What can hang from each mark:
z640: z889
z115: z622
z408: z889
z558: z726 z807
z351: z408
z726: z558
z807: z558 z889
z889: z115 z640 z807

Known rows, with every way that one mark hangs from another:
z408(z889(z115(z622) z640 z807)): [ 13 -31  19  15  20 -12 -16 -28  19  29 -17 -23  39   5  33 -15  -5   0
  23  40]
z558(z726 z807(z889(z115(z622) z640))): [ 24 -21  16   6  -9   5   5 -30  39  24  10 -25  16  10  20  -5   4   1
  -6 -11]
z408(z889(z115 z807)): [ 14 -32   8  19   5  10 -35 -33  -4  33  -9  -7  51  22   9  -3  26 -11
  14  21]
z640(z889(z115(z622) z807)): [-11   5   4  -1  -4  23  -8 -13   7  27  -5  -1  32   2   8 -17  -7  32
   0  21]
z408(z889(z115(z622) z640 z807(z558))): [ 24 -23  18  11  29 -17  -3 -18  18  29 -20 -36  41   6  31 -22  -1  -6
  24  28]
z807(z558(z726) z889(z115 z640)): [ 33  12   9  19  -7 -11   2 -10  36  20   0 -31  25  30  32 -35   7 -20
 -16 -26]
z889(z115): [ 21  -6   0   5 -14  15 -32 -30 -12  34  -7  -6   9  12  11 -14  17  -2
  15   6]
z889(z115(z622) z640 z807(z558(z726))): [ 34 -15  35  16  25 -15   8 -14  28  21 -16 -41  24  -4  27 -60 -15  14
  39  11]
z351(z408(z889(z115(z622) z640))): [ 26  -7   1   7   8   3 -15 -53 -18  19 -14 -24  29  20  14  14  23   5
 -13  42]
z351(z408(z889(z640 z807))): [ 31 -16   4  14  -8  11 -16 -40 -29  24 -23  -6  58  29   4   5  45   2
  -1  29]
z351(z408(z889)): [ 33   1 -10   0 -20  22 -20 -49 -47  27 -17   7  41  35 -11  26  62  -1
 -23  21]
z640(z889(z115 z807)): [ -9  -1  -1  10 -13  32 -23 -16  -1  27   0   3  43  13   4 -17   3  14
   2  15]
z889(z115(z622)): [ 20   1   8  -8  -2   4 -11 -27  -3  36 -13 -11  -5  -1  13 -12   4  23
  11  14]
z726(z558(z807(z889(z115(z622) z640)))): [ 15 -19  -9 -10 -18   3  -3  -8   8  31  -7 -16  23  31  44 -17  16  18
   3 -13]
z640(z889(z115 z807(z558(z726)))): [  4   7   5  10  -5  31 -10 -16   0  19   3  -8  45  18  -1 -31  10   4
  -4   3]
z726(z558): [ 26   4 -11 -13 -41  24 -18 -20 -44  33 -16  26  22  42  21 -27  48  16
   3  -5]
z726(z558(z807(z889(z115)))): [ 16 -21 -17  -5 -28  18 -19 -13 -10  33  -3  -5  32  45  27 -10  37   7
  -1 -27]
z807(z558): [ 45  19  -5 -14 -22  12   6  -5 -31  39 -21   1  19  14  -3 -24  49  -4
  12 -24]
z558(z726 z807(z889(z115))): [ 24 -22   8   8 -21  23 -11 -34  20  27  14 -11  25  24   1   5  28  -8
 -12 -28]
z726(z558(z807(z889(z115 z640)))): [ 16 -24 -13  -1 -25  11 -15  -9   1  30  -3 -13  32  39  41 -18  25   4
   6 -17]

Rows:
[ 29  10  -6  13  -7 -16   1   7  31  33 -10 -36  27  22  39 -28  10 -14
  -3 -26] : z807(z558 z889(z115 z640))
[ 10  19   3  -1 -24  36   5  -9 -14  25  -5  14  49  19  -9 -28  26   9
  -8  -6] : z640(z889(z807(z558(z726))))
[ 35 -23  29  29  14  -3 -13 -17  17  20 -11 -37  38   9  24 -62  -1  -9
  44   3] : z889(z115 z640 z807(z558(z726)))
[  1  13  11   0   4  22   5 -14   7  21  -1 -11  33   9   0 -29  -1  20
  -6   7] : z640(z889(z115(z622) z807(z558(z726))))
[ 42  -9  24  13 -10   2   8  -7   1  25 -22 -10  43  10  16 -58  22  -1
  36  -7] : z889(z640 z807(z558(z726)))
[ 31  19  14   9   1 -19  17  -9  43  23  -4 -35  13  19  34 -36  -3  -2
 -20 -20] : z807(z558(z726) z889(z115(z622) z640))
[ 30 -17  25  11  25 -20   8   0  25  29 -26 -46  26  -9  33 -55 -14  16
  49  11] : z889(z115(z622) z640 z807(z558))
[ 19 -32  21  28   4  -2 -26 -15  16  27 -16 -25  38   2  34 -45  -7   5
  50  21] : z889(z115 z640 z807)
[ 41  -3  17   6 -17  16   3 -12 -20  31 -19   6  44  18 -11 -42  45   7
  21 -24] : z889(z807(z558(z726)))
[ 27  -8  -7  10  -3  19 -32 -56 -37  23 -11 -12  37  35  -5  24  46  -4
 -19  26] : z351(z408(z889(z115)))
[  7  17  -5  -5 -23  31   3   2 -16  32 -12   9  49  15  -4 -24  27  11
  -1  -6] : z640(z889(z807(z558)))
[ -1  12   2  -3   6  17   4  -4   3  27  -7 -15  34   4   5 -25  -2  23
   2   8] : z640(z889(z115(z622) z807(z558)))
[ 34 -17  22  20   7  11 -17 -22  -3  23  -9 -21  38  18  -3 -44  22  -2
  28 -13] : z889(z115 z807(z558(z726)))
[ 28 -13   7   0 -36  24   2 -28  10  32   8   7  29  25  -4   8  41  -3
 -17 -34] : z558(z726 z807(z889))
[ 12   5   3   6 -12 -19  -1  -7  41  33 -11 -19  11  12  45 -15 -10  15
  -9  -1] : z807(z889(z115(z622) z640))
[ 29 -16  10   4 -31  15   4 -24  22  28   7  -4  30  19  14  -3  28  -9
  -8 -23] : z558(z726 z807(z889(z640)))
